Known rows, with every step that occurs
konop/kozu/tomos: -73  2  0  13  3  -10  -9  10  6  -4  9  -9  -7  -3  2  -13  36  -18  -3  18
fatof/konop/kozu/tomos/riko/lanib: -12  -30  -43  9  9  1  15  -17  10  -4  26  13  -6  10  21  -4  -19  -13  3  22
tomos/kozu: -5  44  18  35  -39  -12  -20  15  18  5  3  -3  -3  4  -8  7  -1  -15  2  11
fatof/lanib/kufuzo/konop/kozu/tomos/riko: -12  -7  -21  -22  -11  3  22  5  -9  -19  -11  15  -8  0  23  -4  7  -9  7  2
kufuzo/konop/riko: 31  0  -35  8  49  -6  -2  -5  -18  7  -22  -6  0  -2  -7  18  -17  -4  -8  21
tomos/kozu/konop/riko/lanib/kufuzo: 14  -29  59  4  -31  -12  19  -12  -14  17  41  3  2  -6  11  7  -4  -27  0  -58
fatof/lanib/kufuzo/konop/riko: 36  7  -14  -17  32  1  -1  6  -36  4  -2  8  7  -4  6  10  -26  -13  5  16
lanib/kufuzo/konop/fatof: 15  -11  19  -28  26  11  -14  0  16  -5  -8  -6  2  -3  -16  -5  2  38  -7  -21
tomos/kufuzo/konop: 33  51  -21  23  -17  2  0  3  26  -5  -25  -5  -3  7  -15  12  6  22  -2  -2
konop/fatof/lanib/kufuzo: -5  10  22  -44  -7  2  -26  21  2  -7  37  4  4  -9  -14  -23  -18  -4  6  3
kufuzo/konop/fatof: 11  -10  -29  -19  25  0  -15  -1  9  -3  1  -9  -2  1  -16  -8  -2  32  -11  21
kozu/konop: -27  9  -4  8  -19  2  8  16  -13  1  -58  -11  -7  -9  -21  26  6  -17  -1  -5
lanib/kufuzo/konop/kozu: -27  -16  15  -4  27  16  -14  3  -2  -4  -21  -11  0  2  -3  -10  32  25  -4  1
lanib/kufuzo/konop/kozu/tomos: -49  -11  18  3  20  6  5  1  1  -7  -15  -7  -2  2  11  -3  48  12  -3  -11
fatof/lanib: -13  38  -38  -3  -15  -4  -20  27  -15  1  -11  1  1  -2  -6  1  -25  -22  9  57
riko/tomos/kufuzo/konop: 41  43  2  38  -8  4  -11  -14  16  -2  -1  0  11  9  -13  -6  6  27  1  20
riko/lanib/kufuzo/konop: 6  -26  -9  -6  11  18  -2  -4  9  9  -30  -4  9  8  8  6  -18  34  2  1
kozu/konop/fatof/lanib: -14  -3  -21  -45  -29  -9  0  17  -29  -5  23  -1  -5  -12  -17  -9  -1  -18  -2  20
lanib/kufuzo/konop/riko/tomos: 40  -14  35  14  59  8  -12  -21  -21  9  -4  2  17  -2  -4  1  -12  7  0  0
kozu/konop/riko: -1  -4  1  2  14  -11  13  3  -30  9  -23  -8  -6  -15  -19  26  -4  -35  -6  -18

Rows
12  60  -17  33  -25  -9  19  0  28  -7  -24  -1  -6  6  0  16  22  9  -1  -13
kozu/tomos/kufuzo/konop
13  26  -20  -15  0  14  -7  18  -18  -3  -40  4  6  2  4  11  -14  7  9  26
fatof/lanib/kufuzo/konop
-28  -15  -33  4  26  5  -15  2  -9  -2  -12  -14  -4  5  -4  -13  27  20  -9  40
kufuzo/konop/kozu
56  -4  -33  10  10  -9  10  -23  11  12  41  1  4  6  4  -8  -23  14  -6  -2
tomos/kufuzo/konop/riko/lanib
-12  33  11  -11  -14  7  -20  29  -7  -2  -22  4  5  -6  -6  3  -19  -17  14  16
fatof/lanib/kufuzo
-38  -46  23  -13  -14  4  12  -7  31  -6  12  7  -5  -3  18  -20  -8  -4  6  -35
konop/kozu/tomos/riko/lanib/kufuzo
20  -26  -15  -6  -10  11  32  -11  27  -3  -49  12  -1  4  23  21  -33  16  7  -33
kozu/tomos/riko/lanib/kufuzo/konop
8  13  9  4  17  18  -6  9  7  0  -65  -6  3  2  -10  21  -2  23  2  -10
lanib/kufuzo/konop
-48  -49  -1  -6  12  7  9  -12  3  2  14  -4  4  9  29  -19  33  23  -3  -1
riko/lanib/kufuzo/konop/kozu/tomos
4  -66  -11  -21  11  20  7  -15  14  -3  -9  3  -2  5  13  -18  -15  33  0  -11
tomos/riko/lanib/kufuzo/konop/kozu
16  52  32  40  -23  -1  -24  -3  28  -1  19  0  10  2  -22  -16  -1  2  6  8
riko/tomos/kufuzo
-7  3  33  -6  -50  -17  0  4  4  -2  38  -6  -10  -6  -17  -3  24  -11  -9  -25
tomos/kozu/konop/fatof
7  5  74  -17  -62  -7  -9  -3  -26  -3  83  12  11  -5  -1  -29  19  -17  7  -8
riko/tomos/kozu/konop/fatof/lanib/kufuzo
34  -3  16  -1  50  5  -2  -3  -10  7  -31  -3  4  -4  -7  19  -15  3  -3  -20
lanib/kufuzo/konop/riko
-4  16  3  -21  -70  -22  1  13  -22  -4  66  4  -7  -5  -5  -13  14  -26  -2  10
tomos/kozu/konop/fatof/lanib
10  -26  10  12  -33  -22  18  -13  -20  19  52  0  -1  -2  10  5  -9  -32  -5  -15
tomos/kozu/konop/riko/lanib
-44  16  -15  25  24  -4  -5  1  -6  -4  10  -1  -5  6  6  2  29  -21  0  34
fatof/konop/kozu/tomos
9  -34  29  -7  29  1  -10  -6  3  17  20  0  10  -7  2  -4  -40  -10  3  -24
konop/riko/lanib/kufuzo
-10  9  -25  18  13  0  11  -4  8  -13  -6  11  -13  3  4  11  -3  -23  2  12
fatof/konop/kozu/tomos/riko
-17  -18  7  -5  8  9  21  -5  16  -16  -38  5  -11  -1  10  5  17  6  0  -35
lanib/kufuzo/konop/kozu/tomos/riko
38  3  -29  17  2  -21  28  -24  15  9  41  5  2  7  19  1  -7  -2  -5  -14
kozu/tomos/kufuzo/konop/riko/lanib
